Every row comes from one small tree of marks. The marks that hang from a mark follow it in brackets, in the order of their numbers. Every link used is in the known rows. Which tree was each row made from?
Known rows:
Q_570[Q_67[Q_319] Q_829]: [-0.03 -0.15 -0.47 -0.01 -0.73  0.08 -0.30  0.02 -0.15  0.20 -0.17 -0.09
 -0.03  0.15 -0.31  0.18 -0.01 -0.31 -0.18 -0.11]
Q_319[Q_67 Q_352[Q_129 Q_241]]: [ 0.29 -0.12 -0.26 -0.23 -0.28 -0.08  0.02 -0.09 -0.10 -0.25  0.06  0.12
  0.01  0.21 -0.04 -0.24  0.09 -0.09  0.28  0.16]
Q_241[Q_352[Q_129 Q_570[Q_67[Q_319] Q_829]]]: [-0.19  0.05 -0.41 -0.05 -0.10 -0.03 -0.44  0.13 -0.04  0.29  0.00  0.09
  0.15  0.12 -0.01 -0.04  0.01 -0.19  0.04 -0.14]
Q_352[Q_129]: [-0.07  0.10 -0.10 -0.12  0.15 -0.06  0.00 -0.08  0.05 -0.04  0.10  0.03
 -0.05  0.06  0.01 -0.01  0.10 -0.06  0.03 -0.05]
Q_363[Q_829[Q_319[Q_352[Q_129 Q_241 Q_570]]]]: [ 0.33  0.12 -0.36 -0.32 -0.20 -0.02 -0.22  0.15  0.11 -0.08  0.02  0.04
 -0.01  0.09  0.05  0.05  0.06 -0.01  0.15 -0.13]
Q_352[Q_129 Q_241 Q_570[Q_67 Q_829[Q_363]]]: [-0.28 -0.08 -0.43 -0.29 -0.08 -0.05 -0.34 -0.05 -0.22 -0.05 -0.16  0.11
  0.01  0.40 -0.12  0.23  0.23 -0.46 -0.06 -0.25]
Q_363[Q_829[Q_319[Q_67 Q_352[Q_129 Q_570]]]]: [ 0.29  0.05 -0.42 -0.38 -0.31 -0.02 -0.18  0.15  0.11 -0.06 -0.03  0.02
  0.04  0.11  0.02 -0.23 -0.03 -0.03  0.14 -0.11]
Q_996[Q_129]: [-0.23  0.29 -0.18  0.01 -0.27 -0.04  0.07  0.11 -0.02 -0.02 -0.05 -0.02
 -0.08  0.12 -0.03  0.31  0.00 -0.08 -0.02 -0.08]
Q_241[Q_352[Q_570[Q_67[Q_319]]]]: [-0.07 -0.05 -0.20  0.04 -0.10  0.00 -0.40  0.16 -0.07  0.26 -0.02  0.08
  0.23 -0.02  0.06 -0.14 -0.05 -0.14  0.03 -0.09]
Q_352[Q_129 Q_241 Q_570[Q_67[Q_319] Q_829]]: [-0.07 -0.12 -0.50 -0.21 -0.27 -0.03 -0.35 -0.06 -0.25  0.14 -0.17  0.09
  0.06  0.33 -0.15  0.15  0.26 -0.40 -0.09 -0.24]
Q_352[Q_570[Q_829]]: [-0.15  0.06 -0.26 -0.05 -0.04 -0.01 -0.26  0.10 -0.10  0.26 -0.26  0.04
  0.15  0.24 -0.03 -0.04  0.02 -0.14 -0.10 -0.07]
Q_829[Q_319[Q_67 Q_352[Q_241 Q_570]] Q_363]: [ 0.28 -0.25 -0.25 -0.11 -0.80 -0.06 -0.05 -0.06 -0.18 -0.46  0.08 -0.03
  0.03  0.33  0.04 -0.59  0.09 -0.32  0.17  0.06]
Q_352[Q_241]: [ 0.07 -0.12  0.00 -0.02 -0.01  0.00  0.06 -0.05 -0.11 -0.14  0.05  0.07
 -0.08  0.06 -0.03  0.21  0.12  0.00  0.10 -0.07]
Q_829[Q_319[Q_352]]: [ 0.50 -0.04 -0.19  0.07 -0.57 -0.02 -0.03 -0.03  0.00 -0.18  0.11 -0.05
  0.02  0.07  0.02 -0.12  0.06 -0.02  0.16  0.16]
Q_319[Q_352[Q_129 Q_241 Q_570]]: [ 0.30  0.09 -0.18 -0.13  0.05 -0.10 -0.25  0.00 -0.09 -0.06 -0.02  0.16
  0.11  0.19  0.10  0.10  0.22 -0.12  0.15  0.12]
Q_570[Q_352 Q_829[Q_319[Q_67] Q_363]]: [-0.06 -0.18 -0.46  0.30 -0.91  0.00  0.00  0.21 -0.17 -0.16  0.02 -0.07
 -0.11  0.41 -0.37 -0.05  0.03 -0.14  0.07  0.06]
Q_67[Q_319[Q_352]]: [ 0.45 -0.03 -0.14  0.13 -0.58 -0.02 -0.17  0.03 -0.09  0.09  0.06 -0.04
  0.04 -0.01  0.01 -0.25  0.10 -0.08  0.00  0.12]
Q_352[Q_129 Q_241 Q_570]: [-0.06 -0.02 -0.17 -0.20  0.24 -0.09 -0.14 -0.07 -0.15  0.00 -0.04  0.16
  0.08  0.22  0.07  0.03  0.26 -0.19  0.03 -0.16]
Q_829[Q_319[Q_67 Q_352[Q_129]] Q_363]: [ 0.24 -0.15 -0.26 -0.13 -0.77 -0.07  0.02 -0.10 -0.06 -0.51  0.19 -0.08
 -0.07  0.28  0.02 -0.61  0.06 -0.28  0.18  0.09]
Q_570[Q_352[Q_241] Q_829[Q_319 Q_363]]: [ 0.00 -0.15 -0.40  0.35 -0.79  0.00 -0.02  0.20 -0.21 -0.23  0.08 -0.02
 -0.18  0.41 -0.35  0.33  0.17 -0.11  0.11  0.01]
Q_352[Q_129 Q_570]: [-0.12  0.10 -0.17 -0.18  0.25 -0.09 -0.20 -0.03 -0.04  0.14 -0.09  0.09
  0.15  0.16  0.10 -0.18  0.14 -0.18 -0.07 -0.10]
Q_319[Q_352[Q_129 Q_570[Q_67]]]: [ 0.24  0.11 -0.25 -0.15 -0.03 -0.07 -0.37  0.02 -0.05  0.04 -0.11  0.11
  0.19  0.13  0.06  0.06  0.12 -0.24  0.03  0.14]
Q_241[Q_352[Q_129]]: [-0.15  0.12 -0.12 -0.01  0.19 -0.05 -0.15  0.08  0.10  0.06  0.22  0.09
  0.02 -0.03  0.08 -0.02 -0.01  0.05  0.20 -0.06]

Write each row's tree:
[-0.16 -0.10 -0.37 -0.08 -0.45  0.02 -0.44  0.08 -0.21  0.19 -0.28 -0.03
  0.14  0.27 -0.11 -0.12  0.04 -0.44 -0.23 -0.15] -> Q_352[Q_570[Q_67[Q_319] Q_829[Q_363]]]
[ 0.32 -0.18 -0.23 -0.18 -0.30 -0.06 -0.12  0.01 -0.20 -0.09 -0.14  0.14
  0.20  0.24  0.01 -0.36  0.04 -0.14  0.19  0.16] -> Q_319[Q_67 Q_352[Q_241 Q_570]]
[ 0.07 -0.28 -0.22  0.24 -0.37  0.04 -0.12  0.13 -0.25 -0.06 -0.06  0.08
  0.04  0.06 -0.35  0.58  0.11 -0.18 -0.02  0.03] -> Q_570[Q_67 Q_352[Q_241]]
[-0.11 -0.01 -0.53 -0.21 -0.24 -0.04 -0.34 -0.04 -0.10  0.15 -0.19  0.02
  0.12  0.30 -0.11  0.01  0.11 -0.37 -0.11 -0.16] -> Q_352[Q_129 Q_570[Q_67 Q_829[Q_319]]]
[ 0.33  0.02 -0.36 -0.32 -0.41  0.01 -0.11  0.15  0.12 -0.11  0.01 -0.02
 -0.02  0.06 -0.02 -0.18 -0.08  0.03  0.16 -0.07] -> Q_363[Q_829[Q_319[Q_67 Q_352]]]
[-0.17  0.05 -0.42 -0.07 -0.09 -0.03 -0.39  0.11 -0.01  0.19  0.02  0.08
  0.14  0.15  0.00  0.00  0.00 -0.17  0.10 -0.13] -> Q_241[Q_352[Q_129 Q_570[Q_67 Q_829[Q_319]]]]
[ 0.30 -0.15 -0.21 -0.04 -0.68 -0.04 -0.20 -0.04 -0.16 -0.42  0.07 -0.04
  0.01  0.26  0.05 -0.19  0.15 -0.36  0.10  0.04] -> Q_829[Q_319[Q_352[Q_241 Q_570[Q_67]]] Q_363]
[ 0.14 -0.11 -0.54 -0.05 -0.73  0.04 -0.35  0.00 -0.16  0.11 -0.12 -0.03
 -0.05  0.21 -0.30  0.29  0.09 -0.32 -0.07 -0.03] -> Q_570[Q_67[Q_319[Q_352[Q_129 Q_241]]] Q_829]
[ 0.10 -0.08 -0.51  0.29 -0.63 -0.03  0.01  0.13 -0.15 -0.08  0.10  0.02
 -0.15  0.36 -0.37  0.42  0.23 -0.01  0.15  0.02] -> Q_570[Q_352[Q_129 Q_241] Q_829[Q_319]]
[-0.15  0.03 -0.36 -0.20  0.10 -0.07 -0.20 -0.03 -0.15  0.08 -0.11  0.14
  0.02  0.36 -0.04  0.15  0.25 -0.20  0.02 -0.18] -> Q_352[Q_129 Q_241 Q_570[Q_829]]
[ 0.42  0.02 -0.18  0.07 -0.51 -0.05 -0.17 -0.01 -0.06  0.07  0.10 -0.02
  0.01  0.02  0.02 -0.25  0.15 -0.10  0.01  0.10] -> Q_67[Q_319[Q_352[Q_129]]]
[-0.18  0.13 -0.17 -0.04  0.26 -0.07 -0.29  0.12  0.03  0.19  0.09  0.13
  0.17  0.05  0.15 -0.13  0.01 -0.03  0.13 -0.09] -> Q_241[Q_352[Q_129 Q_570]]
[-0.25  0.16 -0.30 -0.04  0.16 -0.06 -0.33  0.16  0.03  0.24  0.04  0.12
  0.13  0.15  0.07 -0.05  0.01 -0.04  0.13 -0.11] -> Q_241[Q_352[Q_129 Q_570[Q_829]]]
[ 0.27 -0.20 -0.21 -0.08 -0.84 -0.04  0.01 -0.06 -0.08 -0.48  0.14 -0.09
 -0.04  0.25  0.01 -0.61  0.01 -0.25  0.17  0.11] -> Q_829[Q_319[Q_67 Q_352] Q_363]
[-0.23  0.00 -0.37  0.23 -0.36 -0.04 -0.07  0.19 -0.16 -0.16  0.07  0.06
 -0.21  0.42 -0.34  0.45  0.22 -0.13  0.08 -0.01] -> Q_570[Q_352[Q_129 Q_241] Q_829[Q_363]]
[ 0.20 -0.08 -0.44 -0.26 -0.30 -0.09 -0.16 -0.02 -0.16 -0.07 -0.12  0.15
  0.11  0.37 -0.06 -0.27  0.11 -0.18  0.20  0.11] -> Q_319[Q_67 Q_352[Q_129 Q_241 Q_570[Q_829]]]
[-0.08 -0.06 -0.26 -0.08 -0.05 -0.01 -0.20  0.06 -0.20  0.12 -0.21  0.11
  0.07  0.30 -0.05  0.16  0.14 -0.14 -0.01 -0.13] -> Q_352[Q_241 Q_570[Q_829]]
[ 0.48 -0.19 -0.27 -0.03 -0.74 -0.02  0.06 -0.07 -0.05 -0.23  0.08 -0.05
  0.05  0.13 -0.03 -0.45 -0.02 -0.06  0.20  0.16] -> Q_829[Q_319[Q_67 Q_352]]
[-0.03 -0.13 -0.29  0.17 -0.25 -0.01 -0.16  0.11 -0.13  0.01 -0.03  0.05
  0.05  0.06 -0.32  0.43  0.09 -0.22 -0.06  0.04] -> Q_570[Q_67 Q_352[Q_129]]
[ 0.31 -0.26 -0.22 -0.09 -0.85 -0.04  0.05 -0.09 -0.14 -0.55  0.17 -0.06
 -0.07  0.28  0.00 -0.51  0.07 -0.25  0.22  0.08] -> Q_829[Q_319[Q_67 Q_352[Q_241]] Q_363]
[-0.19  0.09 -0.40 -0.17 -0.17 -0.08 -0.24 -0.01 -0.07  0.02 -0.08  0.01
  0.04  0.38  0.00 -0.21  0.15 -0.30 -0.05 -0.15] -> Q_352[Q_129 Q_570[Q_829[Q_319 Q_363]]]
[-0.08 -0.12 -0.27 -0.27  0.12 -0.05 -0.25 -0.10 -0.20  0.00 -0.13  0.15
  0.12  0.20 -0.03  0.17  0.23 -0.36 -0.04 -0.20] -> Q_352[Q_129 Q_241 Q_570[Q_67]]
[ 0.26 -0.11 -0.31 -0.27 -0.20 -0.10 -0.12 -0.05 -0.16 -0.12 -0.07  0.16
  0.16  0.28  0.02 -0.37  0.11 -0.17  0.21  0.13] -> Q_319[Q_67 Q_352[Q_129 Q_241 Q_570]]
